Each row comes from the steps of one walk. Every step used is in the known rows, and no mark comes twice. Write the walk behind each row, first mark first.
In the rows, zero is written as 128.
Known rows
L -> A: [138 137 142 128 145 137 124 155 128 134 152 119 140 150 131 103 123 131
 120 126 103 157 121 126 135 114 146 124 143 124 113 142]
W -> L -> K -> Q: [133  98 150  89 110 129 119 148 136 136 162 126 140 121 131  63 131 122
 114 106  93 145 131 151 148 124 129 109 120 132 115 140]
U -> X -> Q -> Z -> V -> S: [140 151 137 116 101 122 132 143 128 120 116  81 140 127 133 132 116 127
 131 142  92  92 132  79 120 143 136 123 105 143 107 111]
U -> X -> Q: [136 140 137 126 100 128 128 143 136 110 127 109 136 147 132 157 117 129
 130 127  95 116 137  99 133 137 128 122 100 130  97 124]
W -> L -> A -> V -> Z: [136 115 145 113 125 144 123 153 121 148 174 168 139 132 122 107 133 132
 113 117 106 129 140 113 146 122 144 126 120 128 120 135]
R -> V -> A: [133 142 124 117 147 147 124 152 118 118 135 118 144 155 128  66 116 142
 101 158 121 156 109 101 158 115 140 126 140 136 104 124]
A -> V -> R: [136 134 157 116 120 145 126 140 117 151 114 143 139 131 131 136 113 140
 125 130 112  87 130  97 131 145 124 131 126 138 144 151]
Q -> K: [143 157 138 142 162 132 114 121 139 130 141 158 150 130 136  81 121 146
 129 136  93 143 130 101 129 131 138 120 145 136 117 138]
W -> L -> A -> V -> R: [137 111 147 113 117 145 119 148 122 158 160 171 138 135 123 111 122 128
 112 105 103 128 136 120 142 118 138 134 116 131 138 151]
U -> X -> Q -> K -> L -> W: [142 144 141 131 131 128 125 136 148 111 123 137 137 133 136 123 111 125
 129 112  73 114 139  98 129 139 144 123 113 130 107 150]
Q -> S: [145 176 138 131 148 128 118 123 127 130 128  95 150 135 134 132 129 138
 128 130 101 132 141 132 131 142 145 123 132 141 122 133]
A -> L: [137 136 110 124 117 130 126 136 130 128 140 143 145 148 134  84 123 136
 119 114 115 114 122 111 122 135 147 119 128 131 110 141]
K -> Q -> S: [137 159 161 121 127 126 121 132 126 122 128  93 145 133 145 103 128 142
 125 124  97 140 139 133 131 130 134 105 127 144 120 141]
L -> S -> V: [138 123 140 153 149 135 121 145 127 121 129  94 141 133 125 132 118 137
 119 119  91 137 112 158 143 146 119 117 131 127 115 173]
V -> A -> L -> K: [132 129 121  99 140 135 127 139 125 145 150 105 136 159 122  54 120 128
 116 134 109 131 106 112 134 124 144 129 121 125  99 104]
U -> X -> Q -> K -> L: [145 143 135 139 121 129 125 131 147 106 130 149 140 141 137 137 109 129
 130 117  80 118 143  74 132 139 136 122 109 134 106 149]
X -> Q -> K -> L -> S: [151 142 169 133 154 124 123 122 137 117 130 135 142 128 138  86 119 140
 131 110  75 124 139  79 127 140 135 101 123 136 127 173]
W -> L -> K -> Q -> X: [137 105 145  92 122 127 116 135 138 144 157 133 143 119 131  61 132 125
 118  97  80 138 137 148 143 124 132 110 124 135 120 134]
Q -> X -> U: [139 157 117 123 162 137 118 115 135 132 126 134 148 132 130 116 122 146
 128 125  77 104 132 104 121 132 130 108 128 137 121 139]
Z -> V -> S -> L: [143 162 151 118 131 131 126 155 122 123 118  50 143 122 134 105 110 126
 116 148  98  80 101 104 129 140 143  97 122 139 131 150]
W -> L -> A: [138 117 136 118 122 138 117 149 131 142 172 150 142 136 125  94 129 126
 111 109 103 158 132 134 146 112 143 125 121 129 119 141]
Q -> Z: [138 157 122 133 142 134 126 128 126 134 132 124 150 113 136  81 129 145
 127 150 113 128 126  82 125 144 125 120 152 147 107 115]
L -> S: [137 124 144 137 144 133 123 143 131 130 135  79 142 133 131 104 125 123
 126 120  99 138 116 118 141 138 122 108 136 126 112 154]
U -> X -> Q -> Z: [136 148 125 132 108 127 130 134 133 115 127 118 140 135 133 138 122 135
 133 136  95 114 139  78 127 145 124 124 113 139  93 112]
S -> Q: [134 179 163 121  95 136 124 141 129 124 130 112 145 137 130 131 126 141
 123 133  96 133 122 165 135 144 130 113 129 145 113 118]
L -> K -> Q -> Z -> V: [135 120 152  85 132 121 129 153 128 139 133  70 142 115 141  21 125 132
 127 131  85 113 117 131 125 137 129  95 154 136 111 132]
V -> R: [139 149 149 122 120 138 120 131 118 133 113 117 142 130 126 114 114 126
 125 121 112 128 118 114 127 135 124 142 123 140 145 132]
L -> A -> V: [136 126 150 123 145 143 128 161 125 151 150 142 137 150 134 121 120 141
 120 131 102 122 130 111 135 122 145 120 144 123 118 157]
U -> X -> Q -> K: [139 148 135 136 121 126 123 130 141 112 132 138 140 145 134 137 117 135
 134 126  82 122 141  91 128 136 133 125 108 132 100 128]
V -> S -> Q -> X: [140 190 170 118 119 133 123 127 129 133 113  98 146 125 127 152 122 127
 123 131  85 132 126 144 127 138 147 136 120 156 134 104]
R -> V: [137 138 120 122 138 141 124 154 124 110 129 134 148 143 135  80 120 140
 106 139 117 147 120 117 151 126 142 118 153 137 111 153]
R -> V -> S -> Q: [135 166 151 114 119 141 126 156 121 109 118 115 146 139 130 115 117 129
 103 142 107 153 117 144 150 128 151 132 138 152 122 135]

Write each row's walk
[139 159 132 132 134 124 125 133 136 109 128  91 136 151 130 170 121 124
 134 117  72 108 136 114 134 151 132 118 105 130  92 137]	U -> X -> Q -> S -> L -> K
[129 126 110 100 146 139 129 149 117 125 140 132 143 153 133   4 120 140
 103 141 110 145 109 101 144 117 145 122 150 139  94 121]	R -> V -> A -> L -> K -> Q -> Z
[141 183 181 119 136 136 124 137 139 124 116 118 143 115 130 122 114 119
 117 125  79 139 122 150 131 138 159 136 127 152 137 137]	V -> S -> Q -> K -> L -> W
[137 144 136 117 140 139 126 156 122 109 120 116 146 136 132 104 115 126
 102 145 117 153 118 112 150 122 152 133 140 145 123 145]	R -> V -> S
[136 133 160  95 142 121 123 142 133 132 135  76 141 132 138  77 129 127
 128 116  82 140 131 159 133 135 137 108 141 133 114 139]	L -> K -> Q -> S
[130 137 111 107 150 144 127 154 119 125 130 127 141 157 126  37 119 136
  98 138 116 140 106 123 146 115 159 129 140 130 102 130]	R -> V -> A -> L -> W
[145 147 151 103 106 129 122 149 114 140 108  67 145 123 131  67 110 130
 124 129 105  82 110 122 119 136 135 111 126 136 152 142]	Z -> V -> R
[137 151 137 144 140 138 126 142 114 105 132 130 143 125 118 137 124 151
 116 141 107 132 119 151 135 150 130 135 124 137 114 132]	S -> V -> Z
[133 155 141 153 172 150 129 152 119 122 152 141 134 147 128 139 122 140
 119 136  96 106 111  82 141 141 132 106 140 126 100 158]	S -> L -> A -> V -> Z
[139 156 170 119 140 141 128 148 124 158 136 133 138 144 129 147 120 135
 121 126  82 119 132 129 129 125 155 132 136 139 132 136]	L -> A -> V -> S -> Q -> X
[137 117 112 102 129 125 127 142 134 135 145 127 141 147 131  62 125 124
 122 105 101 116 118 134 124 138 149 120 139 123 106 141]	A -> L -> K
[145 182 163 137 160 125 123 124 120 118 131  97 138 149 131 143 131 146
 130 120  80 121 136 115 124 140 140 105 114 136 114 153]	X -> Q -> S -> L -> A
[134 153 165 133 118 134 123 144 130 129 132  78 142 137 129 119 128 127
 126 117  86 137 115 158 141 146 121 106 134 134 111 140]	L -> S -> Q
[140 143 127  97 114 131 127 151 117 145 135  66 142 148 131  35 113 141
 115 146 111  82 104 105 124 125 150 102 118 128 118 117]	Z -> V -> A -> L
[138 188 177 125 126 133 121 130 132 126 125 119 146 126 129 135 119 128
 122 140  88 147 124 141 130 135 147 137 122 154 131 115]	V -> S -> Q -> K
[137 131 162 118 146 142 130 161 123 150 143 127 135 144 131 139 116 130
 117 135 103 128 127 107 135 119 153 133 134 130 127 150]	L -> A -> V -> S
[144 169 162 117 142 123 132 141 114 128 123  77 140 122 132  86 124 143
 128 143  86  93 120  81 112 140 139 100 124 144 120 136]	X -> Q -> Z -> V -> S -> L -> A
[133 136 106 114 140 144 126 148 117 120 139 137 144 165 128  49 116 141
  99 143 123 144 109 101 149 115 150 127 136 134 101 128]	R -> V -> A -> L
[136 172 155 140 144 131 120 130 126 111 130  98 143 137 145 119 124 143
 122 125  91 128 128 120 135 138 126  94 127 144 111 158]	K -> Q -> S -> L
[135 175 142  95 103 130 130 139 119 149 132  86 146 132 128  40 126 143
 123 141  86  94 109 146 118 148 140 108 141 147 107  92]	S -> Q -> Z -> V -> A -> L -> K
[138 137 148 125 111 135 114 126 133 144 150 125 146 124 124 104 135 127
 120  96  78 136 133 156 146 137 127 111 117 140 122 134]	W -> L -> S -> Q -> X
[138 189 163 134 122 135 117 125 136 127 136 147 149 135 132 106 125 149
 127 131  81 140 128 154 130 142 136 116 140 147 116 121]	S -> Q -> K
[139 151 153  98 150 129 125 148 126 126 117  49 140 120 135  82 109 125
 120 132  66  68 103 117 121 135 139  83 121 138 131 159]	Z -> V -> S -> L -> K -> Q -> X -> U
[134 189 150 126 106 136 126 130 125 131 129 121 150 122 132 107 131 148
 127 143  97 128 125 138 127 152 125 116 145 155 108 102]	S -> Q -> Z
[134 106 146  78 115 129 121 148 126 151 161  97 142 115 129  17 128 128
 113 125  92 124 122 129 142 122 130 103 122 137 114 116]	W -> L -> K -> Q -> Z -> V -> A
[130 155 124 119 143 141 123 121 123 143 141 109 138 162 119  82 120 137
 120 124  84 114 108 116 127 127 134 116 109 132 103 111]	V -> A -> L -> S -> Q -> X -> U
[135 161 158 123 124 134 126 141 119 145 131  51 144 129 127  70 126 134
 127 140  86 114 106 133 133 145 121 101 137 142 109 114]	L -> S -> Q -> Z -> V -> A
[148 118 141 139 142 138 127 146 141 116 132 105 143 125 139 102 109 114
 117 107  98 129 120  85 147 144 132 103 137 131 124 190]	K -> L -> S
[137 137 164 116 122 143 117 144 130 156 166 179 141 132 125 117 125 132
 112 114  85 139 141 138 143 119 151 132 118 140 131 142]	W -> L -> A -> V -> S -> Q -> K
[145 174 163 122 158 121 124 123 124 118 125  84 139 140 130 134 133 141
 133 121  75 109 135 122 126 154 134 101 116 136 112 149]	X -> Q -> S -> L -> K
[133 121 146  90 152 127 123 138 137 132 134 103 139 130 135  66 124 131
 128 112  67 121 126 142 127 128 128  99 138 131 112 144]	L -> K -> Q -> X -> U
[137 106 135 137 125 137 115 141 130 131 154 129 143 122 121 118 125 131
 110 104  95 144 125 158 152 137 121 119 111 131 120 165]	W -> L -> S -> V
[134 150 157 132 147 147 130 147 125 133 124 126 137 128 134 173 112 135
 116 149 105  86 120  79 141 148 133 116 121 140 123 161]	A -> V -> S -> L
[134 158 179 110 107 142 131 150 124 143 120 121 139 128 132 169 117 138
 119 146 102  96 131 124 136 148 139 125 119 147 132 134]	A -> V -> S -> Q
[140 157 154 117 129 123 130 125 121 127 124 114 144 120 134  92 134 153
 133 142 101 117 137  83 116 145 125 111 126 146 112 118]	X -> Q -> Z
[146 149 155 118 144 149 130 146 136 134 132 156 139 135 134 145 103 127
 113 110  72 102 133  96 133 133 154 116 130 142 138 183]	K -> L -> A -> V -> S -> Q -> X -> U
[141 160 132 140 115 124 124 131 131 109 120 106 139 147 129 187 118 139
 129 122  82 116 145 135 130 148 134 132  97 136 103 137]	U -> X -> Q -> S -> V
[132 113 160  91 130 126 127 155 135 128 139  88 137 131 138  62 124 125
 124 120  89 141 120 149 137 130 128 105 142 128 109 140]	L -> K -> Q
[140 192 137 145 181 134 118 127 129 123 121  86 143 130 132 136 129 134
 123 125  84 114 123 144 133 151 146 111 135 136 112 155]	Q -> S -> L -> W
[133 135 119  99 149 136 125 146 117 124 137 117 142 165 132  32 120 137
 103 130 104 148 116 127 146 116 155 123 140 135 102 132]	R -> V -> A -> L -> K -> Q -> S
[150 147 175 125 156 131 129 132 127 124 140 169 139 132 134  93 122 149
 130 120  79 111 147  65 122 137 149 112 126 135 127 159]	X -> Q -> K -> L -> A -> V -> Z
[130 150 110 117 150 147 124 135 119 124 133 134 143 168 122  60 118 142
 105 126  88 128 108 123 142 121 143 116 132 138 102 134]	R -> V -> A -> L -> S -> Q -> X -> U
[133 144 120 116 131 139 126 134 122 138 146 116 139 160 125  73 119 138
 114 142 121 129 110  94 133 120 142 129 113 130 102 104]	V -> A -> L
